Each row was made from one small tree. The marks that hang from a mark follow it in brackets, in alphabetical order. Every link used is in the known rows. Write each row's tree.
Known rows:
gofeve{kovedi nasav}: [ 2.06 -2.19 -1.24 -2.21  0.88 -0.64 -1.80 -0.94  0.07 -0.67 -1.00  0.14
 -1.65 -1.68 -1.84  0.03 -2.56  4.09  1.30  1.81  4.21  1.68  1.50 -1.49
 -2.52  0.19  2.30 -0.27 -1.35 -4.60 -1.88]
pugi{gofeve legu{sumum}}: [ 1.88 -0.54 -0.62 -2.74  0.76  0.08 -0.52 -0.05  0.72  0.43  2.00 -0.75
 -4.25 -0.42 -1.33  0.79 -3.13  1.15 -0.30  1.79  4.77  0.52  2.00 -1.59
 -3.72  1.76  1.79 -0.28 -0.70 -2.09 -2.17]
pugi{gofeve{kovedi} legu{moru sumum}}: [ 0.86 -3.12 -0.05 -2.95  1.10 -2.07 -1.10 -0.35  0.48 -0.53  2.41 -1.29
 -4.16  0.21 -1.06  0.52 -3.07  0.33  0.63  2.38  4.66  0.24  3.10 -1.20
 -4.01  3.35  2.02 -1.67 -0.05 -2.09 -2.21]
legu{moru pugi{gofeve{kovedi}} sumum}: [ 0.69 -1.27 -1.50 -2.40 -0.41 -2.79  0.54 -0.46  0.21 -1.53  1.44 -2.06
 -3.56  0.76  0.57  0.68 -3.79 -0.05  0.45  3.08  5.26 -0.21  5.55 -1.52
 -4.36  1.36  1.76 -2.92 -1.15 -1.13 -1.79]
sumum{legu}: [ 1.21  0.62 -1.64 -2.76  0.56  1.96  0.56 -1.30  0.02 -0.03  1.69  0.07
 -2.80  0.29 -0.55  0.64 -2.62  3.33  1.45  1.62  3.66  0.23  2.73 -1.66
 -2.04 -1.07  1.74  0.43 -3.10 -0.71 -1.22]
kovedi{gofeve{nasav{furi} pugi}}: [ 1.53 -1.58 -0.80 -1.79  1.04 -1.05 -2.17 -0.70 -0.49  0.81 -1.88  2.42
 -0.69 -1.75 -1.05 -0.78 -2.90  4.62 -0.60  0.95  4.73  2.16  1.86 -0.48
 -2.75  2.95  1.46 -0.07  0.99 -5.99 -1.67]
savog{moru}: [ 3.80  0.66 -1.58 -2.44 -0.72  0.90  0.78 -2.47  1.05  1.11  1.29 -1.07
 -3.27 -0.73 -2.10  0.77 -2.17  3.72  2.51  1.76  2.50 -0.25  2.95 -1.75
 -1.30 -2.38  2.62  0.81 -4.15 -1.98 -0.16]
nasav{furi}: [ 2.98  0.86 -1.39 -2.41 -0.69  1.37 -1.01 -0.26  0.44  0.48 -0.35  0.52
 -1.82 -1.18 -1.38  0.46 -1.96  4.12  0.55  1.03  3.90  0.94  2.11 -1.67
 -2.04 -1.43  1.98  1.40 -2.67 -2.56 -0.93]
gofeve{kovedi nasav{furi} pugi}: [ 1.85 -2.73 -0.72 -1.85  1.45 -1.84 -2.36 -0.36 -0.43  0.42 -1.74  1.96
 -0.64 -2.08 -1.67 -0.51 -2.64  4.55  0.39  1.20  4.60  2.49  1.33 -0.37
 -2.62  2.63  1.66 -0.71  1.34 -6.26 -1.60]
legu{moru pugi{gofeve{nasav}} sumum}: [ 0.81  0.09 -1.49 -2.34 -0.64 -2.89  0.67 -0.03  0.05 -0.83  0.33 -2.24
 -3.70  0.34  0.89  0.56 -3.99  0.69  0.49  3.14  5.59 -0.17  6.78 -1.24
 -4.41  1.36  2.07 -2.93 -0.95 -0.94 -2.10]
lefin{furi}: [ 3.13  0.64 -1.71 -3.06 -1.32  0.11 -0.92 -0.25  0.02  0.80  0.20  0.20
 -2.78 -1.46 -1.86  0.89 -2.21  3.30  2.09 -0.17  4.30  0.71  1.20 -2.18
 -1.68 -2.73  1.79  3.20 -3.95 -1.48 -1.56]
sumum{legu{moru pugi{gofeve{nasav}}}}: [ 0.09  0.34 -1.41 -2.73 -0.13 -1.94  1.20 -0.38 -0.75 -0.80  0.85 -1.72
 -2.38  0.81  0.32  0.56 -3.85  1.84  0.82  2.57  4.77 -0.15  6.15 -1.16
 -3.69  0.87  1.80 -2.90 -1.10 -0.92 -2.05]
sumum{legu{moru pugi{gofeve{kovedi nasav}}}}: [-0.21 -1.22 -1.37 -2.67  0.58 -2.84  0.65 -0.52 -0.90 -1.24  0.71 -1.75
 -1.79  0.77  0.08  0.25 -3.84  1.87  0.67  2.87  4.75  0.34  5.70 -1.07
 -3.93  1.74  1.75 -3.40 -0.38 -2.10 -2.18]
nasav{gofeve{pugi}}: [ 2.48 -1.41 -1.34 -2.59  0.79  0.69 -0.79 -1.41 -0.16  0.94 -0.15  1.47
 -2.19 -1.54 -1.50  0.58 -2.90  4.00  2.33  0.39  4.30  0.56 -0.04 -0.81
 -1.99  0.43  1.20 -0.13 -0.81 -4.36 -1.29]
kovedi{gofeve}: [ 2.03 -0.86 -1.65 -2.32 -0.23  1.14 -1.02 -1.54  0.21  0.12  0.14  0.69
 -2.24 -0.98 -1.29  0.13 -2.54  3.24  0.41  1.11  4.10  0.78  1.19 -1.91
 -2.22 -0.11  1.80  0.94 -2.50 -3.18 -1.58]
nasav{furi{lefin} gofeve{kovedi pugi{legu{moru}}}}: [ 1.79 -3.52  0.51 -3.28  1.06 -3.26 -3.06  0.15 -0.70  0.45 -0.11  2.41
 -0.50 -1.32 -2.00  0.01 -2.55  4.23  0.86 -0.25  4.51  1.67  0.38  0.42
 -2.72  4.07  1.03  0.72  1.47 -6.17 -1.65]
kovedi{gofeve{nasav{furi} pugi{legu{sumum}}}}: [ 0.65 -1.87  0.00 -1.78  1.93 -1.59 -2.38 -0.56 -0.30  0.62 -0.69  2.94
 -1.86 -0.99 -0.80 -0.85 -3.20  3.40 -1.14  1.39  5.17  1.89  2.08  0.13
 -3.65  5.40  1.20 -0.30  1.99 -6.01 -2.08]
gofeve{kovedi nasav{furi{lefin}} pugi{legu{moru}}}: [ 1.42 -3.51  0.71 -2.98  1.07 -4.51 -3.31  0.62 -0.64  0.47 -0.23  2.34
 -0.88 -1.48 -2.28 -0.44 -2.67  3.68  0.06  0.41  4.80  2.34  1.28  0.38
 -2.74  5.14  1.59  0.19  1.93 -6.17 -2.06]
legu{moru pugi{gofeve{nasav{furi}}} sumum}: [ 0.76  0.53 -1.16 -2.25 -0.73 -3.20  0.23  0.59 -0.06 -0.81 -0.63 -1.98
 -2.74  0.33  1.14  0.31 -3.75  1.49 -0.14  3.09  5.53  0.27  7.46 -0.99
 -4.57  1.63  1.92 -2.73 -0.25 -1.67 -1.87]
gofeve{kovedi nasav{furi} pugi{legu{moru sumum}}}: [ 0.50 -3.53  0.56 -2.35  2.13 -3.41 -2.50 -0.15 -0.20 -0.16  0.24  1.82
 -2.28 -0.51 -0.88 -0.58 -3.10  2.47  0.60  2.00  4.90  1.54  3.16  0.56
 -3.55  5.98  1.74 -1.77  2.38 -5.43 -1.86]

Write each row's tree:
[ 3.07  0.14 -0.94 -3.10 -0.56 -0.22 -1.88  0.25 -0.18  0.69 -1.72  0.84
 -0.40 -1.73 -1.22  0.36 -1.96  5.97  0.61 -0.25  4.11  1.56  1.60 -0.80
 -2.40 -0.77  1.44  2.62 -1.70 -3.92 -1.17] | nasav{furi{lefin} gofeve}
[ 0.67 -3.04  0.52 -2.59  1.57 -3.36 -2.13  0.63  0.04 -0.36  0.09 -1.04
 -2.48 -0.34 -0.71 -0.16 -3.08  1.90 -0.32  2.68  4.92  1.31  4.87 -0.34
 -4.63  4.70  2.13 -1.91  1.85 -3.96 -2.45] | pugi{gofeve{kovedi nasav{furi}} legu{moru sumum}}
[ 1.90 -0.66 -1.75 -1.95 -0.17 -2.50 -0.88  0.53 -0.43 -0.79 -1.96 -0.72
 -0.46 -1.51 -1.43 -0.02 -3.48  2.97 -1.03  2.09  5.34  1.80  3.23 -1.40
 -4.18  0.78  1.79 -2.06  0.26 -5.27 -2.14] | legu{pugi{gofeve{kovedi nasav{furi}}}}
[ 1.21 -0.38 -1.35 -2.23 -0.05 -4.02 -1.09  0.85 -0.35 -0.74 -1.43 -0.66
 -1.03 -0.83  0.05 -0.13 -3.56  2.90 -2.13  2.17  5.93  2.19  4.80 -1.05
 -4.96  1.87  1.47 -0.79  0.42 -4.12 -2.18] | legu{pugi{gofeve{kovedi nasav{furi{lefin}}}} sumum}
[ 2.12 -2.39  0.24 -2.98  0.93 -3.21 -2.97  1.25 -0.37  0.45 -1.15  0.32
 -0.71 -2.05 -2.84 -0.22 -2.63  3.98 -1.54  0.77  4.93  2.84  1.14 -0.87
 -3.77  3.14  1.80  0.58  1.42 -6.03 -2.71] | pugi{gofeve{kovedi nasav{furi{lefin}}} legu}
[ 2.13 -2.98  0.14 -2.99  1.40 -2.36 -3.13  0.16 -0.67  0.71 -0.62  3.05
 -0.01 -1.94 -2.59 -0.11 -2.56  4.86  0.05 -0.49  4.71  2.29 -1.06  0.27
 -2.89  3.58  0.88  1.45  1.58 -7.16 -1.71] | nasav{furi{lefin} gofeve{kovedi pugi{legu}}}
[ 2.44 -1.92 -0.65 -2.66  0.29 -2.93 -2.58  0.90 -0.45  0.63 -2.07 -0.52
 -0.26 -2.22 -1.66 -0.22 -2.32  4.96 -1.10  1.02  4.73  2.94  2.50 -1.20
 -3.43  1.11  1.92  0.62  0.49 -4.94 -2.17] | pugi{gofeve{kovedi nasav{furi{lefin}}}}
[ 0.78 -4.11  0.07 -2.67  2.10 -1.73 -1.64 -1.30 -0.02 -0.28  1.50  1.54
 -3.03 -0.34 -1.11  0.25 -3.32  2.03  2.37  1.42  4.60  0.25  1.14  0.13
 -3.23  4.33  1.37 -1.59  1.08 -4.72 -1.76] | nasav{gofeve{kovedi pugi{legu{moru sumum}}}}
[ 0.61 -3.50  0.25 -2.76  1.60 -3.08 -1.65  0.04  0.15 -0.48  0.92 -1.39
 -3.52 -0.19 -0.94  0.13 -3.32  1.10  0.52  2.74  4.87  0.84  4.06 -0.74
 -4.33  4.22  2.23 -2.21  1.14 -3.38 -2.69] | pugi{gofeve{kovedi nasav} legu{moru sumum}}
[ 1.39 -2.28  0.33 -2.77  1.47 -3.43 -2.84  1.19 -0.10  0.20 -0.63 -0.03
 -1.67 -1.22 -1.38 -0.32 -2.81  3.21 -1.99  1.64  5.20  2.68  2.89 -0.46
 -4.63  4.08  1.71  0.31  1.89 -5.07 -2.59] | pugi{gofeve{kovedi nasav{furi{lefin}}} legu{sumum}}
[ 1.76 -3.16 -0.94 -1.97  1.55 -1.65 -1.90 -1.17 -0.27  0.20 -0.66  1.56
 -1.73 -1.90 -1.87 -0.16 -3.01  3.74  1.25  1.24  4.67  2.04  0.43 -0.78
 -2.38  2.19  1.78 -1.01  0.52 -5.66 -1.77] | gofeve{kovedi nasav pugi}
[ 0.60 -2.25 -0.20 -1.94  2.03 -1.28 -1.87 -1.12 -0.23  0.36  0.37  2.52
 -2.79 -0.81 -1.05 -0.53 -3.57  2.55 -0.35  1.54  5.18  1.49  1.29 -0.39
 -3.55  4.96  1.36 -0.59  1.35 -5.48 -2.24] | kovedi{gofeve{nasav pugi{legu{sumum}}}}
[ 2.10 -1.76 -0.94 -2.03  0.80 -0.90 -2.28 -0.27 -0.05 -0.43 -2.12  0.52
 -0.56 -1.85 -1.58 -0.39 -2.20  4.87  0.45  1.65  4.16  2.19  2.39 -1.01
 -2.74  0.76  2.27 -0.03 -0.42 -5.32 -1.63] | gofeve{kovedi nasav{furi}}
[ 1.85 -3.61 -0.48 -2.52  2.04 -0.56 -1.92 -1.32 -0.28  0.06  0.53  2.29
 -1.87 -1.53 -2.66  0.26 -3.13  3.05  1.79  0.42  4.41  1.08 -1.68 -0.40
 -2.67  3.03  1.13 -0.75  0.73 -6.55 -1.79] | nasav{gofeve{kovedi pugi{legu}}}
[ 2.60 -0.38 -0.62 -2.56 -0.02 -2.03 -2.09  0.51 -0.39  1.52 -1.43  2.15
 -0.87 -2.05 -1.50 -0.17 -2.40  5.21 -0.17  0.05  4.79  2.52  1.55 -0.46
 -2.21  1.73  1.45  1.61  0.24 -4.82 -1.52] | gofeve{nasav{furi{lefin}} pugi}
[ 1.36 -1.18 -0.15 -3.15  0.28 -1.04 -0.44 -0.09  0.65  0.15  2.73 -1.39
 -4.81  0.33 -0.73  0.88 -3.08  0.32  0.65  2.10  4.63 -0.36  3.65 -1.30
 -3.61  2.34  2.03 -1.07 -0.79 -0.83 -2.12] | pugi{gofeve legu{moru sumum}}
[ 0.41 -4.08  0.21 -2.39  2.20 -3.04 -1.99 -0.83  0.00 -0.35  1.27  1.41
 -3.40 -0.40 -1.06 -0.17 -3.39  1.51  1.52  2.06  4.92  1.02  2.30  0.08
 -3.30  5.44  1.82 -2.07  1.69 -4.68 -2.11] | gofeve{kovedi nasav pugi{legu{moru sumum}}}
[ 2.23 -2.72 -0.55 -2.76  0.99 -0.80 -1.50 -0.22  0.29 -0.03  1.36 -0.31
 -2.65 -1.28 -3.09  0.53 -2.91  1.64 -0.07  1.25  4.50  1.24 -0.24 -1.82
 -3.23  1.75  1.87 -0.57 -0.17 -4.44 -2.39] | pugi{gofeve{kovedi} legu}
[ 0.38 -1.57 -1.32 -2.26  0.06 -3.86  0.07 -0.20 -0.11 -1.61  0.19 -2.18
 -2.99  0.34  0.54  0.29 -3.96  0.81  0.41  3.39  5.48  0.32  6.33 -1.20
 -4.70  2.26  2.05 -3.45 -0.21 -2.28 -2.15] | legu{moru pugi{gofeve{kovedi nasav}} sumum}
[ 2.30 -1.21 -0.23 -2.67  1.23  0.08 -1.82 -0.36 -0.23  0.97 -0.39  2.56
 -1.27 -1.56 -2.11  0.10 -2.79  4.19  0.98  0.18  4.44  1.11 -0.15  0.00
 -2.62  2.56  0.98  0.19  0.96 -5.90 -1.47] | nasav{furi gofeve{pugi{legu}}}
[ 2.53 -0.20 -1.07 -2.36  0.03 -0.63 -1.31  0.56 -0.04  1.00 -1.99 -0.91
 -1.40 -1.94 -1.33  0.14 -2.59  4.36 -0.36  1.51  4.48  1.86  3.38 -1.52
 -3.16  0.10  2.09 -0.27 -0.23 -3.79 -1.98] | pugi{gofeve{nasav{furi}}}
[ 2.32 -2.02 -1.03 -2.39  0.81  0.28 -2.03 -0.69 -0.12 -0.28 -1.88  0.71
 -0.27 -1.60 -1.45  0.05 -2.18  5.31  1.28  1.12  3.89  1.42  1.46 -0.80
 -2.84  0.07  1.59  0.30 -0.72 -5.34 -1.28] | nasav{furi gofeve{kovedi}}
[ 1.11 -1.22  0.64 -3.03  0.74 -3.54 -2.28  0.81 -0.16  0.97  0.48  1.98
 -2.55 -0.63 -0.65 -0.18 -2.76  3.09 -0.01  0.92  5.13  1.54  3.42  0.50
 -3.18  4.87  1.59  0.50  1.30 -3.78 -1.83] | gofeve{nasav{furi{lefin}} pugi{legu{moru sumum}}}
[ 0.21 -2.31  0.36 -2.12  1.61 -2.33 -2.31 -0.43 -0.31  0.41  0.00  2.20
 -2.14 -0.32 -0.34 -0.70 -3.23  2.78 -0.37  1.68  5.00  1.24  3.50  0.34
 -3.63  5.85  1.42 -0.98  1.94 -5.10 -1.98] | kovedi{gofeve{nasav{furi} pugi{legu{moru sumum}}}}
[ 1.21 -0.59 -2.03 -2.06  0.05 -1.69  0.37 -0.58  0.22 -1.27  0.81 -1.21
 -3.01 -0.13 -0.28  0.55 -3.85  0.91 -0.70  2.80  5.48  0.65  3.70 -1.88
 -4.49  0.56  1.66 -2.03 -1.06 -2.60 -1.93] | legu{pugi{gofeve{kovedi}} sumum}
[ 2.09 -2.79 -0.77 -2.10  1.46 -0.56 -2.16 -0.82 -0.42  0.47 -1.44  2.10
 -0.24 -1.88 -1.47 -0.13 -2.70  4.96  1.18  0.62  4.33  1.68  0.44 -0.20
 -2.71  1.93  1.08 -0.27  0.93 -6.29 -1.20] | nasav{furi gofeve{kovedi pugi}}
[-0.03 -0.92 -1.64 -2.83  0.10 -1.99  1.08 -0.79 -0.67 -1.34  1.94 -1.65
 -2.23  1.10  0.06  0.57 -3.63  1.22  0.76  2.65  4.55 -0.19  4.96 -1.40
 -3.65  0.88  1.51 -2.83 -1.32 -1.14 -1.83] | sumum{legu{moru pugi{gofeve{kovedi}}}}
[ 1.63 -3.07  0.12 -2.19  2.17 -2.16 -2.93  0.01 -0.42  0.31 -0.72  2.79
 -1.01 -1.86 -2.72 -0.56 -2.88  3.73 -0.01  1.00  4.82  2.42  0.14  0.01
 -2.95  4.46  1.52 -0.75  2.22 -7.36 -1.98] | gofeve{kovedi nasav{furi} pugi{legu}}
[ 1.20 -1.42 -0.21 -2.87  0.68 -0.90 -0.56 -0.98  0.60  0.44  3.18  1.39
 -4.75  0.26 -0.82  0.70 -3.12  0.63  1.65  1.41  4.60 -0.29  1.90 -0.60
 -2.56  3.49  1.62 -0.71 -0.54 -1.90 -1.53] | gofeve{pugi{legu{moru sumum}}}
